Every row comes from one small tree of marks. The marks that hang from a mark follow it in brackets, in the order of their numbers. Every link used is in the known rows. Which tree was each row made from?
Known rows
K515{K182 K428}: [ 0.10 -1.21 -0.90  0.27 -2.89 -0.62  1.61  1.51  1.66  0.90  0.07  0.09
  0.85  0.54  0.60  0.85 -0.05 -2.95  0.43  2.39  0.29 -0.07  1.28]
K34{K182 K373 K428}: [-1.70 -0.17 -0.75  1.30  1.59  0.26 -0.53  0.86  1.33  1.03 -2.33 -1.34
  0.48 -1.32  0.39 -1.32  0.06 -2.73 -0.53 -3.12 -1.36 -1.13  0.11]
K428{K34{K182{K749{K800}} K373}}: [-2.60  0.71 -4.45  0.79  0.55  0.32 -5.19  1.56  0.06 -0.13 -1.66 -1.82
 -0.76 -3.41  0.31 -1.33  0.14 -4.79 -0.41 -0.67  0.22  0.85  0.69]
K34{K182{K749{K800}} K373}: [-1.16  0.13 -2.51  0.53  0.44  0.69 -3.41  2.34  0.70  1.17 -1.98 -1.67
 -0.77 -2.61  0.21 -0.99  0.20 -3.19 -0.86  0.07  0.66  0.96  0.62]
K34{K182 K373{K749{K800}} K428}: [-1.80  0.71  0.00  1.70  1.40  1.12 -1.22  0.36 -0.05  0.02 -3.74 -2.69
  0.22 -1.48  0.14 -0.25  0.84 -4.08 -0.51 -2.07 -0.86  0.19  0.72]
K34{K373 K428}: [-1.42 -0.37  1.18  0.74  0.54  0.54  2.00 -0.02  0.75  0.11 -2.51 -1.20
  0.64 -0.98  0.33 -0.25 -0.05 -1.37 -0.08 -2.60 -2.26 -1.50  0.32]
K34{K182{K749} K373}: [-1.97 -0.76 -3.39  0.17  0.39  0.64 -1.35  2.17  1.96  1.93 -1.45 -0.94
 -0.16 -1.79 -0.01 -1.71  0.00 -2.55 -0.40 -0.48  0.13  0.25 -0.09]
K182{K749{K373}}: [-2.01 -0.14 -3.51  0.21 -0.49  0.06  1.40  2.30 -0.57  1.11 -0.02 -0.93
  0.09  0.62 -0.26  0.25 -1.26 -3.28 -0.41  0.49 -0.36 -0.18  0.60]
K373{K749{K800}}: [-0.15  0.60  0.54  0.67  0.04  0.69 -0.79 -0.67 -1.64 -1.03 -1.34 -1.36
 -0.32 -0.30 -0.19  1.00  0.78 -0.95  0.09  1.23  0.30  1.37  0.73]
K34{K182{K749{K800}} K428}: [-1.42 -0.03 -5.00  0.97  1.03  0.01 -3.18  2.43  0.43 -0.27 -1.04 -1.85
 -0.79 -1.10  0.29 -0.75 -0.54 -4.48 -1.67 -0.39  1.04 -0.24  0.54]
K851{K749{K373 K800}}: [-0.03  1.86 -0.55  0.79 -0.33  0.30 -1.50  1.33 -2.08  0.80  0.26 -2.25
 -1.26  0.44 -0.14  1.27  0.82 -1.90 -0.45  0.28 -0.98  0.14  1.44]
K182{K749}: [-1.04 -0.68 -3.17 -0.62 -0.73  0.37  0.61  1.51  0.86  0.23  0.11 -0.35
 -0.29 -0.59 -0.02 -0.44 -0.58 -1.26 -0.33  1.30  0.33  0.16  0.05]
K515{K182{K749} K425}: [-1.18 -1.73 -4.70  0.18 -3.42  0.30  0.75  1.91  1.95  0.16  0.46 -0.72
  0.41  0.43 -0.34  0.38 -1.65 -3.11 -0.10  1.86  0.84  0.20  1.19]
K428{K34{K182 K373{K749}}}: [-3.66  0.64 -2.02  1.01  0.47  0.39 -2.45 -0.87  0.36  0.64 -2.30 -1.53
  0.64 -2.10 -0.28 -1.59  0.80 -3.17  0.80 -1.74 -1.22  0.93 -0.09]
K749{K373 K800}: [-0.15  1.53  0.42  1.05  0.56 -0.04 -1.25  0.47 -2.49 -0.03 -0.20 -1.18
 -0.27  0.36  0.13  1.79 -0.20 -2.37 -0.67  0.20  0.08  0.16  1.43]
K34{K182{K749{K800}} K373 K428}: [-1.97 -0.11 -2.99  1.36  1.09  0.59 -2.32  2.50  0.90  0.54 -2.81 -2.20
 -0.45 -2.40  0.46 -0.83 -0.01 -4.69 -1.20 -1.49 -0.31 -0.40  0.84]
K515{K428}: [ 0.20 -0.10 -0.09 -0.46 -1.55 -0.11  1.50  0.97  1.27 -0.53 -0.54 -0.36
  0.06  0.82  0.73  1.05  0.29 -0.65 -0.03 -0.20 -0.28 -0.16  0.67]
K851{K749}: [-0.26  0.24 -0.88 -0.40 -0.94  0.21 -0.62  1.03  0.21  1.07  0.65 -1.01
 -0.90 -0.12 -0.33 -0.54  1.23  0.55  0.32  0.11 -1.04 -0.08  0.12]
K428{K34}: [-1.49  0.79 -1.79  0.23 -0.06 -0.57 -2.15 -1.02 -0.69 -1.41  0.11 -0.43
  0.14 -1.05  0.00 -0.39  0.08 -1.46  0.43 -0.70 -0.52  0.09  0.05]
K428{K34{K182 K373{K749{K800}}}}: [-2.70  1.41 -1.26  1.53  0.54  0.60 -4.42 -0.91 -0.96 -0.64 -2.46 -2.22
  0.00 -2.58 -0.05 -0.94  0.94 -3.74  0.33 -1.23 -0.62  1.51  0.77]
K428{K34{K373{K749{K800}}}}: [-2.40  1.14  0.70  0.95 -0.11  1.00 -1.57 -1.74 -1.58 -1.40 -2.69 -2.18
  0.09 -2.35 -0.12  0.33  1.25 -2.81  0.83 -1.10 -1.63  1.10  1.01]
K749{K800}: [ 0.87  0.86  0.73  0.53  0.29  0.12 -1.81 -0.11 -1.37 -1.10 -0.43 -0.63
 -0.86 -0.69  0.18  0.87  0.23 -0.61 -0.51  0.59  0.66  0.48  0.80]
K34{K182 K373{K749} K428}: [-2.83 -0.15 -0.53  1.27  1.00  0.97  0.64  0.32  1.22  1.17 -3.38 -1.88
  0.85 -0.95  0.00 -1.16  0.25 -3.40 -0.12 -2.46 -1.37 -0.39  0.17]
K34{K182{K749{K373 K800}} K428}: [-2.30  0.71 -5.32  1.52  1.37 -0.37 -2.25  3.28 -0.70  0.50 -1.09 -2.28
 -0.59 -0.08  0.11  0.16 -1.31 -6.23 -2.05 -0.84  0.34 -0.55  1.09]
K515{K182 K373 K425}: [-0.05 -1.54 -1.62  0.52 -2.63 -1.20  1.85  0.62  1.22  0.81  0.65 -0.62
  0.39  0.84  0.07  0.34 -0.79 -0.27  0.65  0.39  0.47 -1.22  1.86]
K425{K34}: [-0.08 -0.39  1.46 -0.90  0.87 -0.24 -1.35 -0.13 -0.33 -0.19 -0.83  1.10
  1.07  0.26 -1.00  0.17  0.63  1.00 -0.31 -0.77 -0.68  0.87 -0.19]

Write each row's tree
[ 0.19 -0.74  0.30 -0.57 -0.39 -0.71  0.45  0.23  0.26 -0.35 -0.77  0.08
  0.68  1.13 -0.58  0.79  0.14  2.88 -0.02 -3.07 -0.50 -0.34  1.31] -> K515{K373 K425{K34}}
[-3.60  0.04 -5.11  0.39  0.15  0.18 -2.85  1.50  1.41  0.81 -1.09 -1.21
  0.04 -2.88  0.06 -2.27 -0.11 -4.26  0.03 -1.48 -0.39  0.35 -0.14] -> K428{K34{K182{K749} K373}}
[-3.30 -0.36 -5.04  0.38  1.73 -1.00 -1.32  3.20  0.07  1.33 -1.48 -0.46
  1.03  0.80 -0.87 -0.43 -1.05 -5.35 -1.83 -2.40 -0.68 -0.12  0.20] -> K425{K34{K182{K749{K373}} K428}}
[-1.07 -2.44 -4.52 -0.34 -3.28 -1.25  3.20  3.69  2.20  2.46  0.41 -0.54
  0.24 -0.11  0.78 -0.10 -0.06 -2.71  0.64  2.78  0.15 -1.23  1.73] -> K515{K182{K749} K373 K428}
[-3.08  1.77 -6.57  1.31  0.53 -0.65 -5.18  2.06 -1.76  0.04  0.14 -1.98
 -0.93 -1.34  0.03 -0.33 -0.69 -6.48 -1.06 -0.12  0.83  0.84  0.86] -> K428{K34{K182{K749{K373 K800}}}}
[-1.18 -0.68 -5.37 -0.78 -1.85 -0.04 -1.52  3.07  2.79 -0.65 -1.20 -0.46
  0.96  1.29 -0.15  0.65 -0.08 -1.80 -1.49 -1.80  0.68  1.33  1.09] -> K515{K425{K34{K182{K749}}} K428}
[-3.95  1.02 -7.20  0.95  0.15 -0.83 -3.40  2.22 -0.18  1.20  0.69 -1.25
  0.00 -0.57 -0.22 -1.45 -1.23 -6.12 -0.58 -0.73  0.00  0.21  0.24] -> K428{K34{K182{K749{K373}}}}
[-2.72  0.19 -7.13 -0.08 -1.48 -0.72 -2.47  2.72  1.90 -0.01 -0.18 -1.06
 -0.11 -1.10  0.76 -0.93 -0.41 -4.17 -0.30 -0.48  0.46  0.38  0.30] -> K515{K428{K34{K182{K749}}}}
[-1.38 -0.01 -2.18  0.03 -1.49 -1.59  1.07  0.89  0.55 -0.22 -0.13 -0.77
  0.03 -0.54  1.05  0.00  0.57 -0.65  0.81 -1.59 -1.01 -1.36  1.32] -> K515{K373 K428{K34}}
[-0.92 -1.77 -5.15 -0.09 -4.96  0.06  2.26  2.87  2.85 -0.39 -0.20 -1.07
  0.78  1.06  0.49  1.33 -1.04 -3.62 -0.20  1.89  0.65  0.12  1.99] -> K515{K182{K749} K425 K428}
[-1.98 -1.68  1.61  0.34 -1.94  0.91  1.01 -0.60  1.06  0.18 -2.96 -0.50
  2.45  0.67 -1.44  0.94  0.46 -1.55  0.92 -0.51 -1.44  1.57  1.42] -> K515{K182 K425{K34{K373{K749}}}}
[-0.84  0.50 -3.37  0.67 -0.20  0.10 -0.73  2.18 -2.01  0.14 -0.24 -1.75
 -0.51  0.03  0.01  1.13 -0.80 -3.63 -0.86  1.20  0.27  0.36  1.23] -> K182{K749{K373 K800}}
[-3.05 -0.60  0.35  0.58  1.84  0.73 -0.76  0.24  0.94  0.70 -4.13 -0.73
  1.86 -0.65 -1.01 -0.94  1.24 -2.77 -0.39 -3.69 -1.90  0.56 -0.15] -> K425{K34{K182 K373{K749} K428}}
[-1.26  0.44  1.80  0.82  1.78  1.02 -3.72 -0.28 -0.81  0.41 -3.74 -0.88
  0.81 -1.37 -0.92 -0.18  1.78 -1.68 -0.35 -1.39 -0.49  2.59  0.52] -> K425{K34{K182 K373{K749{K800}}}}
[-0.67 -0.42 -0.07 -0.02 -0.11  0.06  0.40 -0.11  0.44 -2.52 -1.89 -0.31
  1.43  1.57 -0.77  1.37 -0.28 -0.05 -1.16 -4.19 -1.41 -0.48  0.73] -> K515{K425{K34{K428}}}
[-2.39 -0.41  1.19  1.01  0.18  1.20  3.37 -0.49  0.56  0.08 -3.36 -2.03
  0.96 -0.54 -0.07 -0.07  0.53 -1.96  0.39 -2.27 -2.78 -0.69  0.21] -> K34{K373{K749} K428}
[-2.75 -0.82  2.18  0.06  1.14  1.04  1.71 -0.67  0.25 -0.26 -4.32 -0.81
  2.04 -0.25 -0.96  0.23  1.08 -1.63  0.31 -3.19 -3.25  0.15  0.11] -> K425{K34{K373{K749} K428}}
[-1.30 -0.63 -3.53  0.59 -3.96 -1.57  1.52  0.98  1.44 -0.16  0.42 -1.16
  0.81  0.37  0.92  0.84 -0.34 -2.39  1.11 -0.84 -0.52 -1.46  2.58] -> K515{K182 K373 K425 K428{K34}}
[-2.00 -0.53  0.46  0.63  2.24 -0.30 -1.95  0.55  1.19  0.92 -2.98 -0.06
  1.61 -1.11 -0.56 -1.08  0.70 -2.28 -0.84 -4.31 -1.72 -0.12 -0.23] -> K425{K34{K182 K373 K428}}
[-1.21 -1.46 -1.67  0.69 -2.93 -0.48  2.72  0.14  1.10  1.01 -0.40 -1.37
  0.81  1.18 -0.43  0.32 -0.27 -0.71  1.10  1.13  0.11 -0.55  1.88] -> K515{K182 K373{K749} K425}
[-1.15 -0.26  1.23 -0.06  1.76  0.24 -3.05  0.50  0.87  1.46 -2.27  0.41
  1.15 -1.15 -0.81 -1.13  1.15 -0.60 -0.38 -2.29 -0.61  1.25 -0.17] -> K425{K34{K182 K373}}
[-0.78 -0.33 -1.02  0.35 -1.80  0.15  3.10 -0.16  0.19 -0.15 -0.95 -1.58
  0.17  1.31 -0.16  0.71 -0.16  1.38  0.78 -1.53 -0.57 -0.63  1.53] -> K515{K373{K749} K425}
[-2.49  0.89 -1.84  0.88  0.74 -0.18 -3.60 -0.17  0.87  0.31 -1.13 -0.78
  0.27 -2.37  0.13 -1.75  0.32 -2.64  0.46 -2.20 -0.74  0.17 -0.17] -> K428{K34{K182 K373}}
[-1.65  1.01 -4.92  1.14  0.76 -0.26 -3.32  2.84 -1.11  1.15 -0.29 -1.66
 -0.78 -0.38 -0.03  0.04 -0.92 -4.80 -1.47  0.85  1.46  0.78  0.94] -> K34{K182{K749{K373 K800}}}
[-0.28  0.03  0.36  0.61  0.17 -0.14  0.33 -0.08 -1.46  0.18 -1.13 -1.57
 -0.49 -0.42  0.21  0.47  0.85 -0.06  0.71  0.48  0.03  0.04  1.49] -> K515{K373{K749{K800}}}
[ 0.33 -1.53 -1.61  0.29 -3.87 -1.03  3.42  2.00  2.23  0.82  0.09 -0.94
  0.63  1.32  0.76  1.31 -0.30 -0.78  0.70  0.37  0.31 -1.41  2.76] -> K515{K182 K373 K425 K428}
[-0.36 -1.46 -4.24  0.64 -2.64 -0.51 -0.01  2.22  0.43  0.44  0.13 -1.78
 -0.51 -0.40  0.22  0.84 -0.88 -2.22 -0.13  1.97  1.54 -0.41  2.55] -> K515{K182{K749{K800}} K373 K425}
[-1.67 -1.27 -5.17  0.67 -4.65 -0.16  3.27  3.21  1.56  0.67  0.13 -1.57
  1.04  2.15  0.17  2.19 -1.95 -5.48 -0.46  1.42  0.04 -0.16  2.63] -> K515{K182{K749{K373}} K425 K428}
[-2.52 -0.85 -4.52 -0.19  1.45 -0.62 -2.34  2.48  1.46  0.67 -1.44  0.07
  0.70 -0.38 -0.68 -1.43 -0.22 -3.33 -1.58 -2.03 -0.11  0.26 -0.31] -> K425{K34{K182{K749} K428}}
[-0.28 -1.27 -0.28 -0.02 -1.84 -0.55 -0.81 -0.08  0.92 -0.36 -0.35  0.75
  1.65  1.41 -1.18  0.89 -0.28 -0.95 -0.09 -0.06  0.23  1.08  1.15] -> K515{K182 K425{K34}}
[-1.33 -0.20 -3.81  0.48 -4.12 -0.75 -0.02  0.37  1.63 -1.67 -0.07 -0.97
  0.93  0.58  0.43  1.29 -0.68 -3.69  0.49 -0.23  0.15 -0.04  2.03] -> K515{K182 K425 K428{K34}}
[-0.40 -0.44 -1.92 -0.20  0.49 -1.15 -2.21  0.93  1.13  0.73 -0.80 -0.08
  0.68  0.85 -0.61 -0.47  0.42  1.61 -0.77 -3.38  0.27  0.15  0.84] -> K515{K373 K425{K34{K182}}}
[-1.86 -0.70  2.66 -0.26  0.74  1.11  0.61 -1.12 -0.04  0.42 -3.25 -0.14
  1.83 -0.53 -1.16  0.09  1.55 -0.06  0.62 -1.54 -2.12  1.67  0.13] -> K425{K34{K373{K749}}}
[-2.56  0.42 -1.28  0.45 -3.31  1.02  2.32 -0.80  1.58 -2.31 -3.10 -2.51
  1.38  0.17  0.41  1.55  0.23 -2.16  0.79 -3.27 -2.50  0.42  1.89] -> K515{K425 K428{K34{K373{K749}}}}
[-2.14 -1.03 -1.86 -0.44  1.12  0.28 -2.58  2.07  1.65  1.74 -2.11  0.09
  0.94 -1.53 -0.86 -1.66  0.58 -1.87 -0.60 -1.43 -0.57  1.31 -0.35] -> K425{K34{K182{K749} K373}}
[-0.89 -2.05 -0.43  0.32 -1.20 -1.38  1.66  0.76  1.35  0.17 -0.97 -0.27
  1.57  1.05 -0.57  0.51 -0.44 -1.17 -0.04 -2.06 -0.99 -1.50  1.95] -> K515{K182 K373 K425{K34{K428}}}
[-1.97 -1.34 -4.54  0.36 -3.10 -0.59  3.34  3.60  0.96  2.01  0.33 -0.85
  0.76  0.86  0.34  1.16 -1.07 -6.22 -0.04  3.15 -0.24 -0.25  1.95] -> K515{K182{K749{K373}} K428}
[-2.97 -0.74 -3.65  0.76  0.85  0.45 -0.36  2.48  2.01  1.63 -2.36 -1.57
  0.18 -1.71  0.25 -1.67 -0.63 -4.24 -0.93 -1.96 -1.00 -0.94 -0.03] -> K34{K182{K749} K373 K428}
[-0.35 -0.90 -0.15  1.10 -1.21 -0.63  0.58  0.15 -1.09  1.57 -0.54 -1.06
  0.00 -0.58 -0.03  0.24  0.78 -2.12  1.18  3.30  0.52  0.12  1.87] -> K515{K182 K373{K749{K800}}}
